Every row comes from one small tree of marks. Brackets hold a mark, then the marks that hang from it, in alphabetical order. Every link used is in the known rows. Which tree was each row made from?
In the rows, 128 means zero.
Known rows:
(bireg gikon): [152 153 159  87 124 117 100 136 161 143 122  16 125 131 105 150 118 124
 128  95]
(pivu (nopobad gikon turop)): [168 115 127  73  81 199 129  90 158  94 137 192 150 177  98 196 101 143
  67 105]
(pider (gikon (nopobad pivu) sevo)): [139 156 140 107 139 170 159 137 112 111 135  48 145  95 135 141 174 136
 110 118]
(runu (gikon bireg (nopobad pivu (turop vofu)) pider sevo)): [101 118 112 159  79 150 162 131  99 129 145 109 122 123 135  81 121 135
 159 154]
(pider (gikon nopobad runu)): [126 164 152 117 155 142 143 135 159  99 138 152 125 102 119 107 182 125
 137 104]
(runu (gikon (nopobad pivu (turop vofu)))): [152 142 129 109  34 250 151 116 117  96 163  97 121 140 103  87 111 136
 107 103]
(vofu turop): [167 136 159  95 119 165  99 118 141 127 120 154 126 130 156 146 129 148
  97  95]
(nopobad (gikon runu) pivu turop): [185  96 104 107  95 188 120 107  86 112 130 129 123 152  79 130  90 142
  71 117]
(sevo (gikon bireg nopobad)): [113 181 147 111 117  76 109 123 152 105 116 119 130 135 150 157 129 101
 146 116]
(bireg (gikon nopobad runu sevo)): [ 91 173 135 138 192  65 100 152 155 130 127 104 101 114 130 120 167  98
 167 131]
(pivu nopobad): [151 140 152  87 135 196 123 115 182 137 143 145 154 137 124 219 126 121
  94 104]
(runu gikon): [156 147 169  71 104 219 116 112 135 171 134 112 126 137 109 127 129 122
 137  98]
(nopobad gikon pivu): [179 118 125  73  82 203 125 113 100 124 132  35 140 136  86 163  99 143
  65 105]
(nopobad (gikon pider) (turop vofu)): [151  93 122 116  30 168 132 126 130  95 136 126 135 157 108  84  86 164
  88  96]
(sevo (gikon bireg pider runu)): [105 121 137 142 140  51 111 135 120 134 100 117 126 120 146 113 124 108
 166 134]
(pivu (nopobad (gikon bireg pider runu sevo) (turop vofu))): [ 90  88  95 159 107  94 147 123 133  78 133 241 129 149 133 148 128 119
 142 149]
(runu (gikon bireg (nopobad pivu) pider sevo)): [ 95 132 126 136 151 132 159 129 102 181 133  74 128 102 134 118 146 125
 168 169]
(runu (gikon sevo)): [138 150 166  84 132 199 115 119 117 179 124 126 122 134 134 128 145 109
 153 115]
(pider (gikon runu sevo)): [136 142 156 115 173 137 131 136 121 131 118 144 127 107 138 124 183 113
 148 109]

Write each row's tree:
[135  82  94 144  60 120 144 127  77 105 129  89 135 142 123 121  88 147
 105 140]	(nopobad (gikon bireg pider sevo) pivu (turop vofu))
[ 95 106 115 145 174  57 122 132 108 157 109 168 118 123 132 127 134 118
 157 155]	(nopobad (gikon bireg pider runu sevo))
[103  86  98 148 157  83 142 107 134 119 119 252 135 152 128 173 125 127
 137 164]	(pivu (nopobad (gikon bireg pider runu sevo) turop))
[110 111  97 171 163  78 132 149 113 135 126  61 115 111 119  81 131 142
 136 159]	(bireg (gikon (nopobad pivu turop) pider runu sevo))
[112 104 124  95 131 152 140 121 145 128 125 139 154 137 127 177 144 138
 105 134]	(pivu (nopobad (gikon pider sevo)))
[109 106  92 195 184  80 140 135 105 160 130 171 123 113 146 120 114 134
 137 178]	(gikon bireg (nopobad pivu turop) pider runu sevo)
[114 103 119 134 146  80 129 125 125 147 116 158 122 127 107 122 116 129
 141 140]	(nopobad (gikon bireg pider runu))
[122 101  96 180 166 135 134 137 105 153 134 152 127 112 139  92 124 146
 112 158]	(gikon (nopobad pivu turop) pider runu sevo)
[130 110 130 110 115  96 135 122 134 149 118 102 138 135 110 145 103 143
 123 130]	(nopobad (gikon bireg pider))
[144 146 116 125 128 118 119 133 122 124 131  30 125 134 116 138 118 133
 110 132]	(bireg (gikon (nopobad pivu turop) sevo))
[ 97 108  89 207 135  89 146 148 109 117 143 162 118 110 148  95 115 129
 143 162]	(gikon bireg (nopobad pivu (turop vofu)) pider runu sevo)
[124 150 146 117 137  71  96 124 124 122 105 138 116 135 142 148 127  85
 161 119]	(sevo (gikon bireg runu))
[100 128 119 161  63 108 121 144 137  60 129 158 117 135 146  40 125 129
 136 111]	(sevo (gikon (nopobad (turop vofu)) pider runu))
[163 144 124 104  67 166 119 114 110  86 126  71 137 147 127 129 100 135
  81 110]	(sevo (gikon (nopobad pivu turop)))
[115 121 141 144 175  80 120 137 134 196 114 123 139 117 159 155 120 126
 150 147]	(gikon bireg pider sevo)
[115 153 133 151 115 139 146 142 139  59 144 205 117 120 147  77 174 123
 144 104]	(pider (gikon (nopobad (turop vofu)) runu sevo))
[100 119 135 147 184  59 108 158 133 167 110  60 113 107 128  96 149 119
 169 137]	(bireg (gikon pider runu sevo))
[174 136 121 122 107 199 129 116 132 130 148 110 140 138 113 145  92 151
  70 117]	(gikon (nopobad pivu turop))
[145 147 126 146 153 151 108 121 161 132 142 227 116 140 124 115 116 128
 113 118]	(gikon (nopobad turop) runu)
[100 116 130 171 205  58 114 143 126 193 113 169 122 108 156 133 135 111
 172 158]	(gikon bireg pider runu sevo)
[110 177 154 121 169  83 154 131 149 121 125 140 137 106 155 159 177 114
 160 128]	(pider (gikon bireg nopobad sevo))
